Each row was made from one walk, in order. Every step used is in the known rows, and no mark comes twice. Write each row's walk.
Known rows:
nipa -> domib -> bavigip -> paro: [ 0.11  0.36  0.10  0.14  0.14 -0.06  0.08  0.05  0.13 -0.22  0.08 -0.09
 -0.19  0.12 -0.08 -0.07  0.48 -0.05 -0.21]
vinapo -> robakiv -> bavigip -> paro -> lazu -> domib: [ 0.38  0.24 -0.02  0.25  0.30  0.01 -0.06  0.30  0.22 -0.02 -0.31  0.21
 -0.02 -0.11 -0.06 -0.03  0.48  0.01  0.22]
bavigip -> robakiv -> lazu: [ 0.24  0.44  0.02  0.13  0.10 -0.09  0.39  0.01  0.12 -0.15 -0.10  0.19
 -0.06  0.00  0.00  0.33  0.45 -0.11  0.00]
robakiv -> lazu -> paro -> bavigip -> domib: [ 0.43  0.11  0.26  0.17  0.34 -0.16  0.15  0.17  0.04 -0.12 -0.12  0.01
 -0.04 -0.14 -0.25  0.09  0.22  0.25 -0.19]
vinapo -> robakiv: [-0.02  0.23  0.14  0.28 -0.03 -0.05  0.16  0.00  0.24 -0.36 -0.24  0.41
 -0.20  0.06 -0.06  0.08  0.20 -0.18  0.16]
paro -> bavigip: [ 0.09  0.19  0.03  0.29  0.16 -0.03  0.27  0.32 -0.06 -0.18 -0.27  0.04
 -0.09 -0.07 -0.16 -0.02  0.16  0.12 -0.13]
paro -> lazu -> domib: [ 0.40  0.19 -0.03  0.15  0.22 -0.05 -0.09  0.32  0.20  0.06 -0.30  0.16
  0.04  0.00 -0.21  0.07  0.41 -0.01  0.25]
robakiv -> vinapo: [ 0.00  0.31  0.04  0.13 -0.03 -0.14  0.22  0.10  0.23 -0.29 -0.19  0.40
 -0.29 -0.07 -0.11  0.05  0.22 -0.17  0.06]
robakiv -> lazu: [ 0.21  0.38  0.12  0.13  0.13 -0.12  0.30  0.04  0.06 -0.12 -0.14  0.20
  0.00  0.00  0.01  0.41  0.37 -0.06 -0.04]
domib -> bavigip: [ 0.00  0.25  0.08  0.10  0.06 -0.18  0.02  0.01  0.05 -0.23  0.00  0.09
 -0.07  0.21 -0.10 -0.08  0.17 -0.10 -0.16]
lazu -> paro -> bavigip -> robakiv: [ 0.25  0.25 -0.14  0.33  0.08 -0.09  0.41  0.22  0.16 -0.23 -0.18  0.01
 -0.16 -0.05 -0.21 -0.09  0.35  0.03 -0.04]
paro -> lazu -> domib -> nipa: [ 0.51  0.17  0.25  0.19  0.17 -0.18 -0.09  0.10  0.15  0.09 -0.38  0.16
  0.10  0.08 -0.44 -0.09  0.36 -0.09  0.25]
nipa -> domib -> bavigip -> robakiv: [ 0.10  0.40 -0.08  0.09 -0.05 -0.11  0.14 -0.09  0.17 -0.19 -0.06 -0.04
 -0.20  0.19 -0.21 -0.14  0.37 -0.24 -0.11]
nipa -> domib -> bavigip -> paro -> lazu: [ 0.22  0.33 -0.08  0.18  0.24  0.03 -0.07  0.26  0.31 -0.07  0.07 -0.07
 -0.13  0.10 -0.13  0.03  0.60 -0.08 -0.19]
lazu -> paro -> bavigip -> robakiv -> vinapo: [ 0.07  0.32 -0.12  0.24 -0.01 -0.14  0.37  0.19  0.24 -0.36 -0.17  0.27
 -0.34 -0.15 -0.19 -0.12  0.31 -0.09 -0.02]
nipa -> domib -> bavigip -> robakiv -> lazu: [ 0.17  0.50 -0.01  0.07  0.07 -0.14  0.26 -0.08  0.08 -0.17 -0.04  0.04
 -0.08  0.09 -0.07  0.19  0.46 -0.17 -0.18]
robakiv -> bavigip -> paro -> lazu -> domib: [ 0.44  0.24 -0.03  0.22  0.33  0.00 -0.05  0.34  0.19  0.06 -0.30  0.12
  0.03 -0.10 -0.07  0.00  0.49  0.05  0.19]
bavigip -> robakiv -> vinapo: [ 0.04  0.38 -0.05  0.12 -0.07 -0.11  0.32  0.06  0.29 -0.31 -0.15  0.38
 -0.35 -0.07 -0.12 -0.04  0.31 -0.22  0.10]
vinapo -> robakiv -> bavigip -> paro -> lazu -> domib -> nipa: [ 0.48  0.21  0.26  0.29  0.23 -0.13 -0.08  0.06  0.16  0.01 -0.42  0.21
  0.06 -0.01 -0.31 -0.18  0.40 -0.08  0.22]
paro -> bavigip -> robakiv -> lazu -> domib -> nipa: [ 0.48  0.27  0.27  0.19  0.17 -0.22  0.13  0.04 -0.02  0.00 -0.38  0.14
  0.11  0.00 -0.40 -0.09  0.36 -0.02  0.18]

Write each row's walk:
[ 0.32  0.10  0.31  0.11  0.30 -0.06  0.10  0.17  0.01 -0.08 -0.16  0.06
 -0.08 -0.11 -0.24  0.01  0.12  0.19 -0.11]
paro -> bavigip -> domib
[ 0.02  0.35  0.05  0.08  0.00 -0.18 -0.07 -0.09  0.04 -0.19 -0.08 -0.11
 -0.11  0.27 -0.23 -0.10  0.25 -0.20 -0.30]
nipa -> domib -> bavigip
[ 0.35  0.34 -0.10  0.26  0.07 -0.28  0.27  0.00  0.20 -0.21 -0.08 -0.05
 -0.05  0.08 -0.19  0.18  0.51 -0.05 -0.18]
nipa -> domib -> bavigip -> robakiv -> lazu -> paro
[ 0.30  0.27 -0.06  0.23  0.26  0.08  0.06  0.36  0.36 -0.04  0.01  0.08
 -0.11  0.00 -0.06  0.16  0.59 -0.02  0.00]
bavigip -> paro -> lazu
[ 0.55  0.21  0.25  0.26  0.26 -0.14 -0.06  0.10  0.12  0.09 -0.41  0.14
  0.11 -0.01 -0.33 -0.16  0.40 -0.05  0.20]
robakiv -> bavigip -> paro -> lazu -> domib -> nipa
[ 0.52  0.07  0.44  0.22  0.22 -0.24  0.05  0.01  0.05 -0.03 -0.27  0.06
  0.04  0.00 -0.49 -0.13  0.19  0.09 -0.03]
lazu -> paro -> bavigip -> domib -> nipa
[ 0.16  0.29 -0.09  0.26  0.07 -0.01  0.39  0.21  0.10 -0.19 -0.19  0.06
 -0.19 -0.04 -0.16 -0.08  0.30 -0.02 -0.01]
paro -> bavigip -> robakiv
[ 0.18  0.21 -0.03  0.42  0.19 -0.15  0.35  0.30  0.01 -0.30 -0.24  0.04
 -0.07 -0.11 -0.17  0.07  0.29  0.17 -0.22]
vinapo -> robakiv -> lazu -> paro -> bavigip
[ 0.54  0.12  0.45  0.20  0.25 -0.25  0.09 -0.01  0.02 -0.03 -0.24  0.06
  0.06 -0.02 -0.46 -0.05  0.24  0.10 -0.07]
robakiv -> lazu -> paro -> bavigip -> domib -> nipa
[ 0.15  0.23 -0.01  0.07  0.18 -0.16 -0.18  0.17  0.09 -0.10 -0.07  0.06
  0.01  0.16 -0.19 -0.15  0.30 -0.05 -0.04]
paro -> lazu -> domib -> bavigip
[ 0.21  0.42 -0.01  0.18  0.15 -0.07  0.43  0.12  0.02 -0.17 -0.13  0.12
 -0.07 -0.08 -0.04  0.24  0.42 -0.02 -0.10]
paro -> bavigip -> robakiv -> lazu
[-0.04  0.43 -0.07  0.07 -0.09 -0.16  0.19 -0.03  0.25 -0.34 -0.08  0.24
 -0.36  0.02 -0.20 -0.16  0.32 -0.27 -0.08]
nipa -> domib -> bavigip -> robakiv -> vinapo
[ 0.01  0.38 -0.06  0.06 -0.03 -0.17  0.17  0.04  0.23 -0.33 -0.10  0.34
 -0.31 -0.02 -0.17 -0.19  0.29 -0.20  0.07]
lazu -> domib -> bavigip -> robakiv -> vinapo
[ 0.34  0.30 -0.09  0.27  0.10 -0.27  0.32  0.04  0.21 -0.24 -0.05  0.04
 -0.03  0.05 -0.12  0.18  0.47  0.00 -0.12]
domib -> bavigip -> robakiv -> lazu -> paro
[ 0.32  0.15  0.35  0.19  0.28 -0.06  0.03 -0.10  0.12 -0.12 -0.33  0.27
 -0.08 -0.15  0.00  0.00  0.07  0.00 -0.03]
vinapo -> robakiv -> bavigip -> domib
[ 0.46  0.11  0.49  0.16  0.23 -0.19  0.04 -0.01  0.01 -0.01 -0.27  0.09
  0.02 -0.01 -0.46 -0.13  0.15  0.05 -0.01]
paro -> bavigip -> domib -> nipa
[ 0.25  0.20 -0.05  0.39  0.22 -0.16  0.35  0.33 -0.02 -0.22 -0.23 -0.03
 -0.02 -0.11 -0.18  0.09  0.31  0.21 -0.24]
robakiv -> lazu -> paro -> bavigip
[ 0.41  0.15  0.32  0.13  0.30 -0.07  0.04 -0.05  0.07  0.00 -0.31  0.16
 -0.03 -0.15 -0.02  0.04  0.09  0.05 -0.07]
robakiv -> bavigip -> domib
[ 0.17  0.32 -0.06  0.09  0.04 -0.13  0.14  0.02  0.15 -0.19 -0.07  0.10
 -0.13  0.12 -0.17 -0.19  0.33 -0.13  0.09]
lazu -> domib -> bavigip -> robakiv
[ 0.32  0.29 -0.07  0.31  0.32  0.10  0.06  0.31  0.31 -0.02 -0.13  0.08
 -0.07 -0.09  0.06  0.09  0.53 -0.01 -0.08]
robakiv -> bavigip -> paro -> lazu
[ 0.37  0.33  0.02  0.13  0.22 -0.12  0.21  0.20  0.00 -0.05 -0.29  0.15
  0.03 -0.09 -0.14  0.09  0.41  0.05  0.17]
paro -> bavigip -> robakiv -> lazu -> domib
[ 0.20  0.31 -0.12  0.10  0.08 -0.10  0.07  0.09  0.21 -0.14 -0.06  0.08
 -0.11  0.12 -0.18 -0.17  0.40 -0.14  0.06]
paro -> lazu -> domib -> bavigip -> robakiv
